What can hang from each mark:
fozab: rugetef
rugetef: fure sefad
fure: fozab
sefad: fozab zenetu
reri: sefad zenetu
zenetu: fozab fure rugetef sefad

Each row was made from one small tree. Brackets hold a mark, then the marks that hang from it, in alphabetical order. Every link used is in the known rows. Write each row's tree.
Known rows:
{reri {sefad fozab} {zenetu rugetef}}: [-2.107  0.239 -0.855  0.440  1.392  0.247  1.113 -1.224 -0.234 -0.547
  0.970 -0.687 -3.382 -0.091 -0.879 -3.236  1.822 -0.210]
{reri {sefad fozab {zenetu fure}}}: [ 0.725 -1.157  0.491  0.553 -1.923 -2.008 -0.987  0.561 -1.476  0.347
  1.523  1.775  1.163 -0.458 -0.626 -1.383  0.014  2.183]
{zenetu {rugetef {fure fozab}} sefad}: [-0.708 -2.631  0.120  0.481  0.135 -1.803 -1.817  0.917  2.310 -1.297
  2.283 -3.858 -0.001 -1.548 -2.051  1.489 -1.804 -1.961]
{reri zenetu}: [-1.253 -1.072 -1.694  0.832  1.729  2.743  2.654 -0.397 -0.575 -0.523
  1.009 -0.054  0.512  0.074  1.601 -1.309  0.994  0.267]
{reri sefad {zenetu fure rugetef}}: [-0.252 -0.920 -0.250  1.077  3.394 -1.647  1.472 -1.387  0.149 -1.017
  1.133  0.666  0.831 -0.236  0.143 -1.053  1.389 -0.429]
{sefad fozab zenetu}: [ 0.287 -1.927  0.205 -0.291 -4.480  0.570  0.198  0.813 -1.530  0.509
  1.485  1.731 -1.881 -0.762 -0.356 -0.469  0.060  2.079]
{zenetu fure rugetef {sefad fozab}}: [-1.361 -4.933  1.902  0.726 -2.956 -3.071 -0.603 -0.925  0.301  1.824
  3.060 -0.601 -0.813 -2.683 -1.676  1.577  1.197  0.677]
{rugetef {fure fozab}}: [-0.278 -0.228 -2.080  0.760  0.629  1.520 -0.835  1.576  0.720 -0.809
  2.031 -3.252  3.101  0.277  0.744 -0.529 -1.341  0.007]
{fozab {rugetef fure sefad}}: [ 1.608 -1.099 -2.328  1.575 -1.550  3.154  1.312  2.106 -0.651 -2.233
  0.990  1.353  2.181 -1.143  2.886 -0.293 -0.268 -0.670]
{sefad {fozab rugetef} {zenetu fure}}: [ 1.449 -3.219  0.011  1.854 -5.142 -0.270  0.060  0.839 -3.115 -0.363
  2.876  3.334  1.736 -0.795  0.884  0.364  0.166  3.879]
{sefad fozab}: [-2.120 -1.614 -0.987  0.207 -2.983  1.918  0.731 -0.097 -1.579  1.775
  1.724 -0.598 -1.438 -1.042  0.143 -1.969  1.466  1.407]
{rugetef fure}: [ 0.189 -1.069 -1.628 -0.098 -0.387  1.876  0.453  1.757  0.159  0.510
  2.647 -1.106  1.897 -0.806  1.344 -0.386 -0.153 -0.611]
{reri {zenetu fure}}: [-0.617 -2.068 -1.006  1.224  1.509  1.334  2.586 -0.758 -0.785  0.329
  1.900  0.719  2.747 -0.097  2.273 -0.084  1.628  1.363]
{rugetef {fure fozab} sefad}: [ 1.156  0.129 -1.843  0.092  0.051  2.564  0.063  1.618  2.335 -1.372
 -0.290 -1.730  1.793 -0.238  1.961  0.167 -0.772 -1.082]
{rugetef sefad}: [ 0.628 -1.399 -0.789 -0.344 -0.908  2.313  2.053  0.365  0.756 -0.533
 -1.402  1.472 -0.210 -1.641  1.896 -0.217  0.711 -1.392]
{reri {sefad {zenetu fozab fure}}}: [ 1.374 -0.740  0.212  0.593 -1.039 -3.354 -1.305  0.467 -2.083  0.048
  1.149  2.695  1.781 -0.456 -0.559 -2.564 -0.635  1.231]
{fure {fozab rugetef}}: [-0.787 -1.036 -2.261  2.727  0.440  1.153 -0.596  0.339 -1.365 -3.250
  0.683 -1.838  3.914  0.114  0.527 -1.346 -1.725  1.025]
{reri {zenetu rugetef}}: [-0.935 -1.514 -0.843  0.001  1.921  1.484  2.774 -1.121  0.201 -1.112
  0.789 -0.011 -1.953 -0.576  0.488 -0.524  1.334 -1.034]
{reri sefad {zenetu fozab fure}}: [-1.203  0.218 -1.368  1.689  1.767 -1.486  0.490 -1.220 -2.139  0.872
  1.859  1.070  1.640  0.394  0.844 -4.504  1.486  1.478]

Write each row's tree:
[ 3.150 -0.160 -1.018 -0.332 -1.082  1.466 -0.395  2.395  2.332 -2.465
 -0.524  0.096  1.477  0.015  1.582  1.324 -1.922 -0.502] -> {rugetef {fure fozab} {sefad zenetu}}
[-0.116 -0.080 -1.476 -0.447 -0.103  1.389  2.136 -0.747  0.354 -0.052
  0.838  0.703 -3.944 -0.679  1.247 -2.283  2.009 -1.481] -> {reri {zenetu fozab {rugetef fure sefad}}}
[-1.689 -2.856 -1.033  2.018 -3.417  0.778 -1.127  1.701 -1.243  0.316
  3.626 -1.744  0.810 -1.486 -0.388 -0.872 -0.617  1.189] -> {zenetu {sefad {fozab {rugetef fure}}}}
[ 3.269 -1.347 -1.655  1.216 -2.390  2.308  0.947  2.618 -0.650 -2.985
  0.903  2.743  1.972 -1.049  2.562  0.704 -1.168 -0.116] -> {fozab {rugetef fure {sefad zenetu}}}
[ 1.372 -1.691 -1.021  0.995 -4.971  1.377 -0.319  2.168 -2.359 -1.011
  3.100  1.786 -0.082 -0.427  0.612 -0.422 -0.706  2.479] -> {sefad {fozab {rugetef fure}} zenetu}
[ 0.090 -2.450 -1.085  2.961  0.121 -0.549 -0.323 -0.047 -1.487 -1.559
  1.891 -0.391  6.045 -0.214  1.459  0.419 -0.591  2.263] -> {zenetu {fure {fozab rugetef}}}
[ 0.028 -2.782  0.504  0.837  0.680 -2.417 -0.066 -1.435  0.810 -0.960
  1.134 -0.913  1.922 -1.151 -0.419  1.525  0.288  0.077] -> {zenetu {fure fozab} rugetef}
[ 0.519 -0.587 -1.459 -0.599 -3.285  3.378  1.040  1.556  1.113  1.167
  0.937 -0.200 -1.441 -1.248  2.110 -0.589  1.356 -0.322] -> {rugetef fure {sefad fozab}}
[-1.075 -3.762  0.438  2.424  0.084 -2.373 -1.817  0.122  0.468 -0.054
  2.117 -2.418  5.430 -0.894 -0.451  1.458 -1.447  1.598] -> {zenetu {fure fozab} sefad}
[-0.355 -3.053  0.479 -0.187 -0.606 -1.463 -0.775  1.174  1.778 -0.181
  2.656 -2.104 -1.020 -2.384 -1.680  1.478 -0.893 -2.344] -> {zenetu {rugetef fure} sefad}
[ 2.026 -2.269  0.693 -0.370 -4.385  0.708  1.263  0.448  0.086  0.410
 -0.149  3.550 -0.779 -1.500  1.547  0.896  1.089  1.397] -> {rugetef {sefad fozab {zenetu fure}}}
[ 0.038 -1.063 -0.157 -1.094 -2.424 -0.873  1.038 -1.289 -0.345  0.413
 -0.785  2.008 -5.175 -2.453 -0.322 -2.449  1.624 -2.149] -> {zenetu fozab {rugetef sefad}}
[-1.130 -1.289 -2.081  1.630 -3.575  2.582  0.278  1.222 -2.328  0.219
  3.400 -0.570  0.367 -0.741  1.163 -1.871  0.774  1.786] -> {sefad {fozab {rugetef fure}}}
[ 2.324 -1.570  0.323 -0.714 -0.870 -1.209 -0.537  1.251  1.057 -2.278
  1.136  0.411 -0.423 -0.736 -0.861  1.659 -1.798 -0.793] -> {sefad {zenetu {rugetef {fure fozab}}}}
[ 2.356 -2.910  1.411  0.189 -0.797 -2.898 -0.400 -0.121  0.430 -2.028
  0.812  1.621  1.423 -0.833 -0.766  2.538 -1.118  0.724] -> {sefad {zenetu {fure fozab} rugetef}}
[ 0.703 -2.188 -0.549  1.245 -4.881  1.021  0.108  1.219 -2.964 -1.157
  2.070  2.396 -0.500 -0.800  0.228 -0.847 -0.435  2.738] -> {sefad {fozab rugetef} zenetu}
